Each row comes from the steps of one walk. Every step used is in the known rows, and no mark comes twice. Write the walk behind each row, first mark first.
Known rows
y-h-a-e-n-r: [ 2.52 -1.20  5.05 -3.34 -1.09 -3.31 -2.93  3.91  5.32  0.82 -0.36  1.89
 -2.59 -2.84 -0.01 -1.18 -2.21]
r-a: [ 1.84 -0.71  1.78  1.27  0.88 -3.05 -0.44  0.22  0.04  1.33  1.05  0.87
 -1.40  0.15 -0.69  0.36 -0.67]
n-r-a: [ 1.54  0.16  3.63 -0.50  1.12 -4.49 -0.57  1.14  0.75  2.34  1.99  1.14
 -0.80 -0.81  0.87  1.46 -0.37]
r-y-h-a: [ 1.70 -1.98  4.17 -1.15 -0.34 -0.48 -0.70  3.98  2.49  1.61  0.17  0.18
 -3.88 -2.18 -0.52 -0.58 -4.26]
n-r-a-e: [ 2.80 -0.35  3.16 -0.99  0.88 -4.02 -0.97  2.41  1.64  0.75  2.48  2.49
  0.52 -0.20  1.16 -0.92 -0.12]
y-r-n-e-a: [ 1.75 -0.19  3.97 -1.40 -1.39 -1.13 -1.65  3.94  2.63 -1.83  2.20  0.16
  0.79 -2.96 -1.07  1.81 -2.01]
r-n: [ 2.27  1.58  1.84  0.00  0.00 -1.27 -1.53  0.42  1.84  0.39  0.35  1.09
 -0.74 -1.38 -1.94  0.44 -1.03]
h-a-r-y: [ 2.10 -1.56  3.76 -0.32  1.58 -3.03 -0.32  5.05  1.26 -0.25  2.52  0.80
 -2.06 -0.35  2.45 -0.10 -2.50]
r-y: [ 1.12  0.24  2.08  0.16  0.24 -1.37 -0.78  2.18  0.26 -0.09  1.65  0.56
 -1.78 -0.91 -0.30  0.49 -2.61]
y-h-a: [ 1.86 -0.63  2.45 -0.47  0.16 -1.60 -0.84  2.15  3.89  2.29 -1.18  0.07
 -3.42 -2.72 -0.72 -0.87 -2.48]
n-e: [ 1.32  1.67  0.73 -0.66 -0.03 -1.62 -1.10  1.41  1.31  0.62  1.05  1.87
  0.45 -2.20  0.05  0.55 -0.99]
n-r-y: [ 0.77  1.01  3.87 -1.53  0.46 -2.94 -0.89  2.95  0.94  0.75  2.76  0.85
 -1.07 -1.90  1.17  1.64 -2.50]
h-a-e-n-r-y: [ 2.30 -2.34  5.65 -2.92 -0.42 -2.91 -2.26  6.04  2.32 -0.45  2.40  2.95
 -1.45 -1.30  1.07 -1.25 -2.73]
a-r: [ 1.63  1.73  0.96  0.67  1.56 -4.13 -1.06  0.91  2.03 -0.77  1.18 -0.01
 -0.93 -0.64  1.43  0.87 -0.58]
h-a-r-n-e: [ 3.19  0.01  3.50 -1.89  0.19 -2.11 -1.39  4.33  2.41  0.36  1.82  2.69
  0.39 -1.45  1.35  0.36 -0.85]
e-n-r-y-h: [ 0.66 -0.07  6.18 -3.33 -1.89 -2.83 -2.87  2.40  2.37  0.75  0.53  0.09
 -3.86 -2.47 -0.82  2.79 -4.11]
y-r-a-e-n: [ 1.29 -2.06  3.29 -0.51 -1.20 -4.64 -2.37  3.30  1.68 -1.36  1.72  0.99
 -2.11  0.65 -1.03 -0.46 -1.85]

Write each row's walk
[ 2.24  1.80  2.06 -1.44 -0.96 -0.49 -1.59  1.58  1.48  0.55  0.98  2.55
  0.76 -2.13 -1.48  0.87 -1.09]	r-n-e
[ 1.58 -0.36  4.64 -2.72 -0.90 -3.04 -2.90  4.01  1.77 -1.47  2.47  2.39
 -0.87 -0.90  0.43  0.04 -2.52]	a-e-n-r-y
[ 2.98 -0.22  3.27 -0.94 -0.64  0.41 -1.73  2.01  1.83 -1.22  1.44  1.71
  1.76 -2.71 -1.64  0.93 -0.70]	r-n-e-a
[ 3.39 -0.46  4.30 -1.46 -0.02 -2.10 -1.60  2.92  4.30  0.74 -0.35  0.31
 -2.80 -1.78 -0.14  0.29 -2.26]	y-h-a-r-n
[ 1.11 -2.02  7.17 -3.50 -1.30 -2.74 -2.49  4.55  3.01  1.82  0.45  0.62
 -4.48 -2.77 -0.12  1.48 -4.48]	e-n-r-y-h-a
[ 2.82 -1.09  1.26  0.62  0.59 -2.46 -0.88  1.54  0.99 -0.14  1.66  2.33
 -0.11  0.74 -0.36 -2.19 -0.15]	r-a-e
[ 2.12 -0.20  1.98 -0.27  0.15 -0.84 -1.02  1.70  1.79 -1.07  1.57  1.12
  1.52 -2.76 -0.28  0.57 -0.58]	n-e-a
[ 2.49  1.87  2.53 -1.67 -0.29 -2.21 -1.82  2.33  1.83 -0.73  1.68  2.10
  0.92 -1.32  0.64  1.86 -0.76]	a-r-n-e
[ 1.42  0.22  3.50 -0.98 -0.11 -2.23 -1.41  2.65  2.14 -0.78  1.05 -0.86
 -3.06 -1.16  0.71  1.67 -3.86]	a-r-y-h
[ 1.82 -0.59  5.67 -3.79 -2.04 -2.25 -3.28  3.70  3.31 -0.93  1.02  1.28
 -2.52 -2.01 -0.60  0.43 -4.05]	a-e-n-r-y-h
[ 0.79  1.44  3.56 -1.65 -0.12 -4.71 -2.69  0.72  2.24  0.77  0.69  0.94
 -1.67 -2.12 -0.22  2.05 -1.03]	e-n-r
[ 2.95 -2.41  3.53 -1.61 -0.55 -0.05 -0.96  5.42  3.37  0.01  0.69  1.60
 -2.54 -1.64 -0.12 -3.01 -3.89]	r-y-h-a-e
[ 1.40  0.40  2.65  0.01  1.17 -3.02 -1.03  2.88  0.57 -1.44  2.52  0.20
 -1.40 -0.13  1.72  1.44 -2.35]	a-r-y
[ 2.50 -3.21  4.82 -2.40 -1.85 -0.63 -2.60  4.92  3.05 -0.66  0.22  1.82
 -3.77 -1.25 -1.30 -2.12 -4.29]	r-y-h-a-e-n
[ 1.27 -0.78  4.86 -1.25 -0.03 -5.15 -2.34  0.60  0.52  1.61  1.34  1.54
 -1.93 -0.49 -0.36  2.40 -0.71]	e-n-r-a
[ 2.61 -1.99  2.43  0.00 -0.48 -3.18 -2.45  1.04  0.83 -0.83  0.98  2.69
 -1.13  1.03 -1.55 -1.35 -0.62]	r-a-e-n
[ 2.70 -1.64  5.39 -3.25 -0.44 -1.52 -1.03  6.16  4.05  0.92  1.48  1.75
 -2.01 -2.47  1.44 -1.68 -3.70]	n-r-y-h-a-e
[ 3.42 -0.15  3.40  0.31  1.03 -2.05 -1.75  1.44  2.58 -2.81  1.58 -0.14
  0.49 -1.28 -0.22  1.30 -0.35]	e-a-r-n
[ 2.24 -1.65  5.00 -2.06 -0.59 -0.61 -1.62  4.09  2.22 -2.51  2.16 -0.27
 -0.41 -2.38  1.21  2.19 -3.41]	n-e-a-r-y-h
